Known rows, with every step that occurs
reke/fifoz/kirap/guleson/rutov: [-0.486  0.533  3.108  1.705 -0.935 -0.255  0.394  1.220  0.810 -2.009
  0.724  2.416  0.463  0.449 -0.779  1.795 -1.288 -1.364  1.385  0.096
  2.129  0.111  0.636  0.658 -0.009 -2.247 -0.470  1.203 -0.364 -1.959]
livuk/reke/fifoz: [-2.440  0.872 -0.044 -2.517  0.999 -1.443 -0.448  1.977 -0.659 -0.854
 -1.049  1.669  2.702 -0.609  0.579 -1.419  0.419  0.234 -1.941 -0.829
 -1.616  0.934  1.400 -0.158  0.440  0.613  1.106 -0.531 -0.372 -0.365]
rutov/fifoz/kirap/livuk/reke: [-2.364  0.094  2.221 -1.381 -0.153 -0.688  0.440 -0.508 -0.677 -0.725
 -1.709  1.128  2.862 -1.800  1.580  4.694 -2.632  1.312 -1.224 -0.159
 -1.405 -0.521  1.238  1.172 -1.488 -1.990  1.148  0.371 -0.865  1.362]
reke/fifoz/rutov: [ 0.552  0.885 -0.238 -0.771  0.547 -1.711  0.029  0.621  0.307  0.165
 -1.138  2.096  1.475 -1.597  1.041 -0.771 -0.222 -0.171  0.801 -0.195
 -4.098  1.290  0.409 -0.152  1.250  2.578 -1.269 -0.152 -0.180  0.222]
kanut/rutov/livuk: [ 2.624  0.827 -0.546  1.376  0.886 -2.707 -2.100  0.586 -0.462  0.710
 -1.377  1.975 -2.004 -0.778  2.285 -1.032 -0.498  0.289 -0.739  1.338
 -3.147  0.501  1.079  0.073 -0.462  3.345 -2.766  0.350  0.669  2.527]
kanut/rutov: [ 1.238  1.272 -0.104  0.897  1.247 -1.049 -1.362 -0.352 -1.428 -0.363
 -1.212  1.989 -0.842 -0.658  0.956 -1.763 -0.658  0.939 -1.308  1.757
 -4.369  0.789  2.116 -0.479  0.701  2.956 -2.304  0.456  1.108  2.243]
kanut/rutov/livuk/reke/fifoz/kirap: [ 0.742  0.506  0.404 -0.103  0.548 -4.510 -1.598  1.093 -0.699  0.673
 -0.163  2.438  1.085 -1.390  3.696  4.055 -0.187  0.211  0.688 -0.558
 -0.313  0.045 -2.123 -0.727 -1.037 -1.279 -0.557 -1.062 -1.843  0.965]
guleson/kirap/livuk: [ 0.707 -0.043  1.121  1.093 -0.101  1.267  2.522 -1.921 -0.914 -0.881
 -0.424  2.756 -2.203  0.038  0.115  0.237 -0.769 -0.226 -1.275  0.021
 -1.703  1.311  4.262 -0.131  0.524  0.700 -4.029  1.095  0.526  1.589]
reke/livuk/kirap/fifoz: [-0.006 -0.439  1.045  0.166  0.087 -1.323  0.186  3.131 -1.320  1.149
 -0.608 -0.748  1.330  1.232  0.154  0.554  0.018  0.289 -2.474 -0.318
 -1.067  0.721  2.713  2.672 -0.514 -4.071 -2.741 -0.243  0.111  1.278]
guleson/kirap: [ 0.397  0.586  0.841  0.696  0.200  0.278  1.441 -0.318 -0.793 -0.575
  0.076  2.329 -1.404 -0.314 -1.149 -2.650  0.586  0.224 -1.553  1.025
 -1.463  1.924  2.247  0.365  1.071  1.757 -1.988  1.246  0.809 -0.051]
guleson/rutov: [ 1.110  1.129  1.214  0.918  0.494  0.089 -0.706  0.692  0.600 -1.118
 -0.178  1.585  0.415  0.390 -1.834 -3.118 -1.012  0.604  0.001  0.114
 -1.601  0.951  3.032 -0.254  0.087  1.307 -1.940  1.228  1.366 -0.248]
kanut/rutov/livuk/reke/fifoz: [ 0.135  0.869 -0.848 -0.881  0.961 -3.534 -2.063  1.155 -0.359  0.073
 -1.263  2.406  0.764 -0.729  3.711  1.568  1.007 -0.042 -1.430 -1.013
 -2.017  0.285  0.317 -0.874 -1.025 -0.435 -0.688 -1.503 -0.612  1.694]
guleson/kirap/fifoz/rutov/livuk: [ 4.161  0.473 -0.657  1.933 -0.272 -2.019  2.013 -0.954  0.581  0.719
 -0.655  1.655 -1.581 -0.814  2.361 -0.513  0.716 -0.468 -1.543 -1.091
 -0.466  1.113  0.144  1.483 -0.912 -1.591 -2.398  0.285 -0.879  0.863]
reke/fifoz/rutov/livuk: [ 2.050  0.318 -0.882 -0.265  0.164 -3.257 -0.808  1.447  1.159  1.266
 -1.444  1.965  0.415 -1.866  2.171  0.025 -0.022 -0.679  1.333 -0.566
 -2.607  1.026 -0.828  0.360  0.043  2.935 -1.825 -0.293 -0.529  0.466]
guleson/kirap/livuk/reke: [-0.955  0.488  0.835 -0.163  0.440  0.859  2.490 -1.994 -1.304 -1.846
 -0.280  2.205 -0.594  0.183  0.684  1.379 -0.471  0.238 -2.254 -1.392
  0.402  0.870  4.771 -0.551  0.273 -2.737 -2.096  0.302 -0.055  1.701]
kanut/rutov/livuk/reke/fifoz/kirap/guleson: [-0.568  0.718  0.781  1.037 -0.013 -3.475 -0.917  0.801 -0.651 -1.135
 -0.419  2.218 -0.275 -0.686  3.689  4.961 -0.460 -1.051 -0.470 -0.164
  2.113 -0.828 -0.786  0.441 -0.909 -3.324  0.403 -0.491 -1.742  0.839]
kirap/fifoz/rutov: [ 2.243  1.203 -0.622  0.457  0.763 -1.454  0.764  0.135 -0.229 -0.124
 -1.663  0.811  0.885 -0.987  1.374 -2.171 -1.309  0.490 -1.888 -0.220
 -2.938  0.745  1.021  1.361 -0.120  0.510 -0.900  0.613 -0.224  1.099]
livuk/kirap: [-1.059  0.322  0.869 -0.061  0.863 -1.129 -0.202  1.923 -1.500  0.270
 -0.054  0.190  1.751  0.552 -1.487 -2.104 -0.732  1.531 -1.173  0.834
 -4.241  1.384  2.905  1.329  0.371  0.609 -3.097  1.134  2.029  0.630]

Rows
[ 2.285  0.088  1.080  1.682 -0.196 -2.026 -0.119  2.155  0.753  0.511
  0.187  0.073  1.799  2.196  0.333 -0.759 -0.252  0.758 -1.745 -1.950
 -1.598  0.479  2.141  1.858 -3.035 -4.415 -3.795  0.536  1.046  0.061]	guleson/rutov/livuk/kirap/fifoz
[ 0.304  0.948  2.907  2.872 -0.478  0.157  0.498  0.431  0.324 -2.304
  0.677  1.388 -0.748  0.447 -1.866  0.693 -2.557 -0.431  0.920  1.140
  2.996 -0.104  1.756  1.040  0.198 -2.074 -0.808  2.121  0.486 -1.094]	fifoz/kirap/guleson/rutov
[ 1.306  1.314 -1.367 -0.169  1.126 -3.396 -0.775  0.681  0.417  0.057
 -1.214  0.462  0.935 -1.741  1.758  0.022 -1.224  0.710  0.011 -1.133
 -0.240  0.393  0.744  0.276 -0.199 -0.279 -0.165 -0.130 -0.337  1.451]	fifoz/rutov/livuk/reke
[-0.958 -0.370  1.261  0.103  0.349 -1.244 -0.651  2.793 -1.206  1.115
 -0.148 -0.355  0.728  0.488 -1.374  0.875 -0.289  0.485 -0.184  0.695
 -1.279  1.113  3.243  1.502  0.895 -1.634 -3.481  0.000  0.911  1.368]	reke/livuk/kirap
[-0.499 -0.046  0.854 -1.201  0.102 -4.107 -0.799  3.088 -0.108  0.783
 -0.264  1.653  1.844 -1.510  2.056  2.202 -0.792 -0.129  0.430 -0.606
  1.195  0.305 -2.481  0.472 -0.758 -0.381  0.721 -0.157 -1.805 -0.949]	rutov/livuk/reke/fifoz/kirap
[ 2.428  0.262 -0.233  1.553  0.591 -3.188 -0.998  1.156 -1.288  1.235
 -0.792  0.607  0.454  1.203  2.956  0.503  0.072  1.064 -2.979 -0.345
 -4.567  0.326  1.304  1.759 -2.361 -2.420 -4.195 -0.145  0.713  2.605]	kanut/rutov/livuk/kirap/fifoz
[-1.271  0.423  3.052 -0.255 -0.590  0.259  0.237 -1.341  0.719 -1.538
 -0.618  1.398  3.435 -0.712  0.852  5.423 -2.681  1.285  0.075 -1.600
 -0.084 -0.740  2.104  0.078 -2.075 -4.707  0.204  0.227 -0.731  0.529]	guleson/rutov/fifoz/kirap/livuk/reke
[-2.845  0.555  2.729  1.000 -0.942  1.183 -0.123  0.440  0.849 -2.295
 -0.480  0.094  2.795  1.494 -1.548  1.594 -0.226  0.920 -2.074 -0.178
 -2.724 -0.098  4.699  2.729 -1.525 -4.568 -0.728  1.063  2.444 -0.234]	livuk/kirap/guleson/rutov/fifoz
[ 0.453  0.135  2.156  0.766 -0.291 -0.588 -0.296 -2.179 -0.868  0.087
 -1.743  2.480  0.404 -1.718  2.878  5.319 -2.288  1.058 -0.186  1.550
 -4.816 -0.398  1.071  0.461 -1.244  0.498 -2.059  0.369 -0.369  3.063]	kanut/rutov/fifoz/kirap/livuk
[-1.970  0.465  1.459 -1.855  0.537 -2.383 -0.107  2.210 -1.095 -0.342
  0.043  1.809  2.976 -1.320  0.587  1.388 -0.817  0.432  0.082 -0.345
  0.187  0.662 -1.242 -0.055  0.525 -0.616  1.360  0.063 -1.507 -1.169]	livuk/reke/fifoz/kirap
[-1.791  0.247  1.332 -0.078 -0.425 -3.060  0.050  2.624 -0.036 -1.033
 -0.547  1.418  0.598 -0.700  1.805  3.232 -1.114 -1.320 -0.443 -0.224
  4.166 -0.422 -1.071  1.701 -0.748 -2.568  1.687  0.409 -1.480 -0.992]	rutov/livuk/reke/fifoz/kirap/guleson
[-1.825 -0.019  0.788 -1.363  0.032  0.490  2.488 -1.426 -0.834 -1.502
 -0.149  3.132  0.566  0.115  1.638  2.686  0.872 -0.617 -1.833 -2.427
 -0.447  1.093  3.518 -1.003  0.276 -2.940 -1.800 -0.673 -0.913  0.848]	guleson/kirap/livuk/reke/fifoz
[ 2.604  0.582  0.735  1.509  0.058 -1.443 -1.415  1.674  1.486  0.027
 -0.530  1.441 -0.618  0.097 -0.425 -2.281 -0.864  0.055  0.587 -0.085
 -0.189  0.639  1.588  0.206 -1.092  1.541 -2.476  1.071  1.075  0.118]	guleson/rutov/livuk
[ 1.294 -0.303  0.280  0.484  0.202 -2.836  0.094  3.148 -0.704  1.370
 -0.910 -0.226  1.355  1.059  1.044 -1.514 -0.449  0.882 -2.949 -0.371
 -2.781  0.618  1.195  2.865 -2.128 -1.668 -2.840  0.715  0.937  0.901]	rutov/livuk/kirap/fifoz
[-1.134  0.231  2.201 -0.681 -0.401 -1.227 -0.534  1.241 -0.252  0.567
 -1.371  1.166  1.941 -2.222 -0.315  0.541 -1.568  1.338 -0.650  2.366
 -2.953  0.457 -1.221  1.968 -0.540  2.524  1.383  1.286 -0.044 -0.397]	rutov/fifoz/kirap
[-0.130  1.291  1.544  2.109 -0.056  1.130 -0.008  0.626  0.675 -2.860
 -0.432  1.233 -0.811  1.142 -1.707 -2.033 -1.328 -0.633 -0.957  0.583
  1.159  0.106  4.417  0.960  0.152 -0.771 -0.821  1.632  1.610 -0.237]	kirap/guleson/rutov
[-1.303  0.844  2.174  2.200 -0.120  0.541  0.383  0.863 -0.108 -2.496
  0.660  0.304  0.991  2.438 -2.257 -0.262 -0.962  0.414 -0.898 -0.281
 -0.590  0.302  5.314  1.558 -0.251 -4.281 -2.927  1.532  2.449 -0.112]	livuk/kirap/guleson/rutov
[ 1.899  0.463  2.514  3.390 -0.884 -1.544 -0.176  1.494  1.203 -1.150
  0.290  1.279 -1.635  0.256 -0.542  1.286 -2.517 -1.060  1.416  0.792
  3.965 -0.400  0.525  1.603 -0.962 -1.708 -1.337  2.076 -0.009 -0.828]	fifoz/kirap/guleson/rutov/livuk
[-0.266  1.119  0.508 -0.246  0.406 -0.489 -1.808 -0.705 -0.406 -0.230
 -2.312  1.868  0.921 -1.400  1.705 -0.091  0.112  1.369 -2.546  1.966
 -6.342  0.435  1.599  0.661 -0.689  2.529 -0.099 -0.057  1.062  2.258]	kanut/rutov/fifoz
[-0.714  0.660  2.038  1.675 -0.059 -0.734  0.845  1.359 -1.027 -1.508
 -0.401  1.085 -1.249 -0.531 -0.996 -0.182 -2.679 -0.308 -0.377  2.606
  1.792  0.133  0.873  2.014  0.906  0.758  0.207  2.352  0.184 -0.281]	fifoz/kirap/guleson
[-0.877  0.336  1.674 -0.105  0.688 -1.084  1.009 -0.030 -1.600 -0.884
 -0.469  1.374  1.038 -0.886  1.033  2.932 -3.471  0.949  0.016 -0.296
  0.738 -0.088  1.744 -0.027 -0.078 -1.466 -1.198  0.871 -0.915  1.430]	fifoz/kirap/livuk/reke
[-0.739  0.784 -0.480 -1.503  0.744 -1.130  1.021 -1.280 -0.135 -1.189
 -1.323  2.046  2.256 -1.130  2.964  3.261 -1.233  0.071  0.191 -2.663
 -2.680  0.322  2.814 -1.048  0.393 -1.988 -1.473 -1.087 -1.108  1.896]	kirap/livuk/reke/fifoz/rutov
[-2.100  0.190  0.242 -2.153  0.686 -0.483  0.600  0.553 -0.762 -1.275
 -1.563  2.102  1.948 -0.244  1.839  1.604 -0.858 -0.259 -1.593 -1.789
 -1.818  0.303  3.363 -0.585 -0.145 -0.788 -0.824 -0.558 -0.543  1.293]	kirap/livuk/reke/fifoz
[ 0.091  0.772  1.802  0.554 -0.022 -1.565 -1.457 -0.681 -0.737  0.397
 -1.237  1.992  1.122 -2.077  1.668  2.624 -0.978  1.511 -0.543  2.460
 -4.711  0.143 -0.960  0.821 -0.691  1.598  0.051  0.465 -0.096  1.423]	kanut/rutov/fifoz/kirap
